Each row was made from one path, in order. Every step used is in the known rows, and no mark comes twice. Write each row's path.
Known rows:
a, q: [ 0.85 -1.68 -0.74  0.76 -0.69 -1.23 -0.79  1.31  0.26 -1.45  0.61  0.46
  0.26 -0.62 -0.81  0.11 -2.79  0.19  0.22  0.20  0.47  0.13  0.38  1.31]
d, m, h: [-1.09 -0.17 -0.88 -0.68  1.00 -1.40 -0.36 -0.42 -2.11  0.17  1.90 -0.71
 -0.27  0.16  1.26 -0.29 -1.13  2.78  0.79 -0.69 -0.59  2.87  1.08  0.79]
d, q: [-0.40  1.08 -0.02 -0.93 -0.49 -1.68 -0.73 -0.49 -1.65 -0.62  0.29 -0.37
  0.49 -0.28  1.12 -0.76  0.50 -0.69 -0.47 -0.84 -0.37  1.56  1.40  0.23]
a, z, d, q, k: [ 0.66  0.35  0.74 -1.12  1.55 -1.52 -2.25 -0.96 -2.10  1.64 -0.40 -0.36
 -0.78  1.04 -2.38 -1.23 -0.43 -0.30 -1.73  1.49  0.34  0.73  4.55 -1.42]
m, k, z: [-0.47 -1.85 -0.39 -0.86 -1.15 -0.28 -1.98  0.79 -0.73  0.04 -0.76 -1.37
 -0.11  1.23  0.49  1.45 -1.88  0.41  0.66  0.83 -1.27 -2.30 -0.44  1.10]
a, q, k: [ 0.83 -1.92 -0.70  0.85 -1.01 -1.22 -1.22  1.44 -0.45 -1.12  2.09  0.40
  0.16  0.45 -2.24  0.50 -3.29  1.08  0.19  1.23  0.31 -0.58  3.17 -1.13]
q, k: [ 0.10 -0.22 -0.33 -0.21 -0.14  0.01 -0.18  0.31 -0.48  0.36  1.56 -0.14
 -0.35  1.15 -1.36  0.61 -0.66  1.03 -0.23  1.03  0.11 -0.54  2.87 -2.42]
d, m: [-0.16  0.68  0.16 -0.25 -0.21 -1.17 -1.01 -0.09 -1.29 -0.51 -0.42  0.07
  0.31  0.33  0.51  0.27 -0.18  2.15 -0.63 -0.02  0.27  2.38  1.15  0.62]
a, q, k, z, d: [ 1.08 -1.66 -1.46 -0.05 -0.50 -0.95 -1.67 -1.30 -0.41  0.55 -0.49  0.03
 -0.79  0.47 -2.55  1.57 -4.47  1.21 -0.37  1.94 -0.47 -2.12  1.80  1.43]
z, a, q, k: [ 0.49 -1.75 -0.61  1.53  0.82 -0.95 -1.71  3.79  0.69 -1.11  2.53 -1.40
 -0.14 -0.76 -0.43  0.39 -5.31  0.20 -0.89  2.24 -1.03 -1.07  3.31 -0.68]
k, z, a, q: [-0.15 -1.83 -0.34  1.41 -0.11 -1.76 -1.61  2.75  1.58 -0.56 -0.29 -1.88
  0.03 -2.54  1.66  0.90 -4.54 -0.13  0.08  1.06 -3.26 -2.42  0.00  3.05]
q, k, z, d, m, h: [-0.88 -0.47 -1.59 -1.79  1.54 -1.12 -0.80 -3.04 -2.57  2.46  0.46 -1.25
 -1.40  1.27 -0.61  1.51 -3.16  3.71 -0.01  0.96 -1.46  0.81  2.28  0.82]
k, z, d: [ 0.10  0.13 -0.65 -0.76  0.56  0.20 -0.25 -2.86 -0.26  1.73 -2.83 -0.28
 -0.83  0.04 -0.55  1.11 -1.38  0.13 -0.53  0.53 -0.96 -1.58 -1.38  2.41]
h, q, k, z: [-1.34 -0.03 -1.02 -0.02 -1.91 -1.41 -0.05 -1.11 -0.33  0.48  1.27 -1.24
 -0.03 -0.71  0.20  0.56 -0.44  3.03 -1.00  0.74 -4.07 -2.39  3.71 -0.85]
z, d, q, k: [ 0.23  0.81 -0.98 -1.80  0.89 -0.37 -1.37 -2.24 -2.92  0.52  0.46 -0.15
 -0.69  1.52 -1.56 -0.13 -1.41 -0.02 -2.00  0.90  0.56  1.40  3.46 -1.25]
q, k, z, a: [-0.89 -0.48  0.03  0.43  0.52 -0.79 -0.96  1.48  1.12  1.28  0.70 -2.49
 -0.53 -0.63  1.30  1.42 -2.82  0.64 -0.61  1.75 -3.31 -2.87  2.01 -0.54]
h, q, k, z, a: [-1.55 -0.22 -0.78  1.11 -0.14 -1.20 -0.64  0.95  0.56  0.41  1.81 -2.93
 -0.05 -1.68  1.66  0.39 -2.37  2.21 -2.05  1.64 -5.85 -2.84  3.86 -0.58]
k, z: [-0.43 -0.10  0.18 -0.34 -0.93 -0.96 -0.08 -0.70  0.60  0.92 -1.34 -0.57
 -0.17 -0.66  0.90  0.92 -0.03  0.46  0.73 -0.22 -1.70 -1.91 -0.76  1.26]
a, z, d: [ 1.15 -0.38  0.86 -0.06  2.38  0.02 -1.19 -0.87  0.27  1.98 -2.14  0.11
 -0.88  0.11 -2.26 -0.74 -0.37 -0.52 -1.06  1.41  0.25 -0.13  0.61  0.97]
h, m, a, z: [-0.46  2.07  0.29 -0.38  3.26 -0.78 -0.41  2.90  0.26  0.76 -0.73  0.80
  0.72 -0.80 -1.53 -0.71  2.89  1.48  0.24  2.04 -0.68 -1.26  4.67  0.22]
h, m, a, q: [-0.14  1.12 -2.27  0.14  1.87 -0.70 -0.32  3.24 -0.58 -1.96  0.91  1.45
  1.10 -1.04 -1.45  0.15 -0.58  1.89  0.54  1.87  0.28 -0.66  4.07  1.83]
m, a, z, d, q: [ 1.82  1.75 -0.60 -1.49  3.50 -0.38 -1.55 -0.95 -2.81  1.50 -2.70 -0.40
 -0.31  0.16 -1.28 -1.60  1.18 -0.78 -1.42  1.82 -0.25 -0.04  3.70  0.93]
h, z, d, m: [ 1.50 -0.39 -0.60 -1.01  1.38  1.30 -1.17 -2.39 -3.33  1.38 -1.29  0.23
 -1.97 -0.16  0.18  0.36 -1.93  2.31 -3.08  2.01  1.34  2.82  2.31  1.06]
q, k, z: [-0.34 -0.26  0.02 -0.70 -1.26 -1.03 -0.37 -0.49  0.05  1.36  0.11 -0.80
 -0.37  0.47 -0.47  1.47 -0.81  1.31  0.42  0.80 -1.82 -2.26  1.86 -1.16]

Which path is each row?
[ 1.52  1.89 -1.94 -1.23  3.18  1.22 -0.86 -2.05 -3.23  0.45 -2.28  0.32
 -0.35  1.47 -0.86  0.20 -0.47  2.23 -1.44  1.97  0.70  1.34  2.31  1.94] => z, d, m, a
[ 0.25 -1.57 -1.15 -1.31  0.65  0.81 -2.28 -1.44 -1.40  0.79 -1.98 -1.21
 -1.01  2.02 -0.96  1.20 -2.93  0.14 -0.66  1.38 -0.71 -1.94 -1.07  2.61] => m, k, z, d
[ 0.79  1.67 -0.93 -0.61  1.48  0.01 -0.52  0.07 -2.65 -0.35 -0.76  0.02
  0.54  0.67  0.49  0.09  0.85  2.62 -0.16  1.13 -0.03  1.11  2.91  0.63] => d, m, a
[-1.08  0.56  0.24 -0.74  0.05 -2.40 -1.62  1.16 -0.72  0.87  0.81 -2.79
 -0.05 -1.11  2.18  0.51 -2.31 -0.03 -1.10  0.97 -3.79 -1.42  3.44 -0.66] => d, q, k, z, a
[-1.33 -1.27 -0.18 -0.33  0.45 -1.29 -3.62  2.44 -0.95 -0.39 -0.52 -2.88
 -0.17  0.61  2.65  1.31 -3.94  1.44 -0.85  1.63 -3.17 -0.48  0.82  2.45] => d, m, k, z, a
[ 3.22 -0.92 -2.79 -0.37  2.16  1.33 -1.75 -0.92 -4.61  0.17 -1.22  0.50
 -1.38 -0.79 -0.72  0.19 -3.38  2.98 -2.19  3.62  1.40  1.43  4.56  2.27] => h, z, d, m, a, q
[ 0.70 -1.42  0.52 -0.69  1.89 -0.58 -4.17  0.50 -2.48  0.66 -1.81 -0.48
 -0.79  2.66 -1.95 -0.28 -2.20  1.37 -1.66  2.36  1.10  1.61  2.01  1.59] => a, z, d, m, k
[-0.16  1.04 -0.79 -1.98  0.19 -1.28 -1.15 -3.32 -1.73  1.25 -2.43 -0.56
 -0.42 -0.36  0.36  0.37 -0.87 -0.62 -1.28 -0.27 -1.14  0.13  0.09  2.52] => k, z, d, q
[-0.89  0.11 -1.19  0.50 -0.86 -0.47  0.12 -0.30 -0.92 -0.44  2.59 -0.63
  0.01 -0.06 -0.72 -0.56 -0.40  2.57 -1.61  1.00 -2.38 -0.51  4.66 -2.34] => h, q, k
[-2.20  0.88 -1.52 -2.80  1.02 -1.46 -2.63 -0.25 -2.27 -0.05 -1.24 -0.42
  0.12  0.97 -0.37  0.91 -1.44  0.81 -1.48  0.92 -0.93  0.55  2.26  3.08] => h, m, k, z, d, q
[ 0.59  0.45  0.89 -0.91  1.81 -1.55 -2.05 -1.34 -1.67  1.35 -1.85 -0.31
 -0.40  0.09 -1.27 -1.63  0.39 -1.18 -1.50  0.53 -0.20  1.11  2.06  0.90] => a, z, d, q
[ 0.39  0.89 -0.57 -0.79  1.64  0.02 -1.30 -2.10 -1.98  0.50 -1.68  0.60
 -0.56  1.09 -0.62  0.25 -1.38  1.76 -1.96  0.67  1.03  2.72  0.32  1.89] => z, d, m
[-0.70 -1.22 -0.33 -1.06 -1.52 -1.51 -3.08  0.43 -1.83 -0.27 -1.12 -1.22
  0.19  1.71  1.02  1.51 -2.02  2.33  0.03  0.69 -1.29  0.07  0.65  1.93] => d, m, k, z
[-0.29 -1.05 -0.31 -0.84 -0.29 -0.64 -2.88  1.12 -2.44 -1.33  0.30 -0.53
  0.21  2.58  0.19  0.38 -1.68  1.98 -0.41  0.89  0.44  1.99  1.41  0.68] => d, m, k
[ 2.07 -0.52 -2.74 -0.50  1.39  0.39 -0.97 -0.93 -2.02  0.67 -1.17 -0.07
 -0.60  0.65 -2.72  1.57 -3.72  1.73 -0.06  3.18 -0.75 -3.29  3.35  1.54] => m, a, q, k, z, d
[-2.07 -0.03 -1.94 -0.19  0.48 -1.76  0.04 -0.85 -2.49 -0.67  2.77 -1.27
 -0.06 -0.97  1.90 -1.37 -0.64  4.40 -0.56 -0.87 -2.94  2.89  2.87  1.03] => d, m, h, q
[-1.88 -0.07 -1.49 -1.97  1.39  0.01 -1.96  0.23 -0.69  0.38 -1.44  0.10
 -0.36  1.49 -1.46  1.65 -2.09  1.31 -0.84  1.62 -0.47 -1.12  0.84  3.23] => h, m, k, z, d
[ 1.01  1.57 -1.87 -1.71  1.92  0.43 -1.06 -2.38 -3.45  1.91 -2.20 -0.50
 -0.66  1.90 -1.22  1.70 -1.18  3.63 -1.14  2.71 -0.95 -1.14  4.11  1.02] => q, k, z, d, m, a
[-0.99 -0.55 -0.91 -0.14  2.71 -1.84 -1.47 -1.73 -2.33  1.32  0.62 -1.01
 -0.94 -0.72 -0.43 -2.10 -0.90  3.85 -1.84  0.70 -2.71  2.63  3.38  1.88] => a, z, d, m, h, q
[ 1.32  1.30  0.74 -0.10  2.08 -0.93 -1.60  1.50 -1.86  0.95 -1.74 -0.19
  0.33  0.36 -0.41 -0.88  1.91  2.19 -0.32  1.82 -0.65  0.23  4.24  0.51] => d, m, a, z
[-0.09 -2.33 -1.13  0.24  3.05  1.30  0.06  1.89 -0.82  1.82  2.83 -2.82
 -2.26 -2.77  3.13 -0.68 -3.38  0.55 -0.86  1.87 -2.23  0.09  1.85 -0.55] => m, h, z, a
[ 2.07  0.91 -0.38 -0.19  3.95  1.29 -0.83 -0.37 -1.32  2.04 -2.66 -0.13
 -0.78  0.56 -2.42 -0.82  0.82  0.06 -0.82  2.62  0.02 -1.70  2.26  1.00] => m, a, z, d
[ 0.99  1.79 -1.65 -1.61  2.04  0.27 -0.91 -2.71 -2.77  1.35 -3.68 -0.31
 -0.29  0.85  0.07  1.29 -0.38  2.65 -0.77  1.54 -1.21 -0.48  1.27  3.30] => k, z, d, m, a
[ 0.48 -1.17 -2.22 -2.38  2.11  0.67 -0.44 -2.55 -4.83  2.43  2.80 -1.38
 -2.38 -0.13 -0.02 -0.50 -2.80  1.27 -1.76  1.92  0.25  2.08  5.43 -2.24] => m, h, z, d, q, k
[-0.71  0.76  0.05 -1.48 -1.60 -2.53 -0.97 -0.96 -1.60  0.81  0.32 -0.99
  0.14  0.00  0.72  0.77 -0.21  0.57 -0.21  0.03 -2.27 -0.85  3.37 -0.93] => d, q, k, z
[-1.89 -0.58 -2.08  0.20  0.59 -0.78  0.90 -0.50 -1.15 -0.20  3.20 -1.30
 -0.37 -1.32  1.19 -1.42 -0.45  2.38 -0.10 -0.67 -3.43  0.54  1.68  0.14] => m, h, q
[-0.43 -0.26 -1.59 -1.32  2.64 -0.13 -0.57 -2.60 -2.73  1.09  0.50 -0.37
 -1.12  0.75 -0.06 -0.22 -2.32  2.57 -0.37  0.17  0.36  3.33  0.36  2.03] => z, d, m, h
[ 1.82  1.72 -0.70 -1.50  3.21 -0.29 -1.64 -0.75 -3.48  1.83 -1.16 -0.56
 -0.58  1.36 -2.53 -1.23  0.37  0.10 -1.42  3.02 -0.09 -0.74  6.59 -1.18] => m, a, z, d, q, k
[-0.77 -0.16  0.27  0.53  0.65 -0.89 -0.59  1.36  1.51  1.01 -0.87 -2.32
 -0.29 -1.88  2.42  0.81 -2.05 -0.30 -0.32  0.69 -3.57 -2.31 -0.67  1.72] => k, z, a
[ 1.94 -0.32 -1.93  0.50  1.00  0.11 -0.59  1.56 -1.45 -1.52  0.09  0.28
  0.40 -0.31 -0.96 -0.07 -1.70  0.69  0.72  1.61  0.24 -1.48  2.14  1.47] => m, a, q
[ 1.63  0.34 -2.27 -0.73  1.32 -0.75 -1.91 -1.48 -2.79 -0.13 -2.89  0.23
 -0.12  0.08 -0.82  1.34 -3.01  2.76 -0.59  2.04 -0.78 -0.57  1.77  4.76] => k, z, d, m, a, q
[ 0.53 -1.86 -0.67  0.36 -2.19 -2.13 -1.26  0.79  0.22 -0.33  0.73 -0.16
  0.01 -0.44 -1.39  1.54 -3.34  1.39  0.65  1.18 -1.29 -2.29  2.35  0.25] => a, q, k, z
[ 0.29 -0.95 -1.23 -1.28  1.37  0.46 -3.24 -0.72 -3.33 -0.51 -0.85 -0.31
 -0.67  3.08 -1.16  0.48 -3.03  1.79 -1.87  1.73  1.53  2.57  0.94  1.92] => z, d, m, k
[-0.39 -2.96 -0.78  0.71 -0.34 -2.32 -4.44  4.02 -1.00 -1.87  0.24 -2.56
  0.29 -0.29  1.86  1.32 -6.48  1.77 -0.58  1.92 -2.43 -0.37  1.27  3.67] => d, m, k, z, a, q
[-0.32 -0.65 -1.30 -2.50  0.21 -0.71 -3.00 -2.02 -3.30  0.26 -1.80 -1.40
 -0.47  1.81  0.25  0.68 -2.38 -0.64 -1.27  0.65 -1.00 -0.36  0.21  2.60] => m, k, z, d, q
[-2.96 -0.47 -0.66 -0.39  1.61 -0.81 -2.43  4.55  1.29 -0.30  0.38 -2.00
  0.13 -0.35  1.43  1.41 -2.71  0.86 -0.63  1.94 -3.12 -1.87  1.45  2.10] => h, m, k, z, a
[-0.70  0.02 -1.68 -0.33 -0.30 -0.25 -0.39 -3.11 -1.06  1.18 -0.03 -0.73
 -0.83  0.24 -1.14  0.58 -1.70  2.68 -2.36  1.44 -3.21 -1.97  3.09  0.28] => h, q, k, z, d
[ 0.80 -1.90 -2.10 -1.29  2.81  2.30  0.36 -2.28 -2.59  2.52  1.14 -0.76
 -2.92 -0.89  0.14 -0.34 -2.45  1.04 -1.12  1.56  0.54  0.96  1.05  0.12] => m, h, z, d
[ 1.31 -0.69 -1.86 -0.12 -0.55 -0.82 -0.87  1.28 -1.29 -0.03  0.10 -0.41
  0.11  0.09 -1.40  1.48 -2.61  1.89  0.99  2.30 -1.70 -3.94  4.12  0.16] => m, a, q, k, z
[ 0.26 -2.21 -1.24 -0.78  1.12  1.11  0.77 -0.28 -1.76  1.87  2.42 -1.07
 -2.11 -1.83  1.40 -0.27 -1.52  1.40  0.21  0.89 -0.45  0.75  1.89 -0.90] => m, h, z
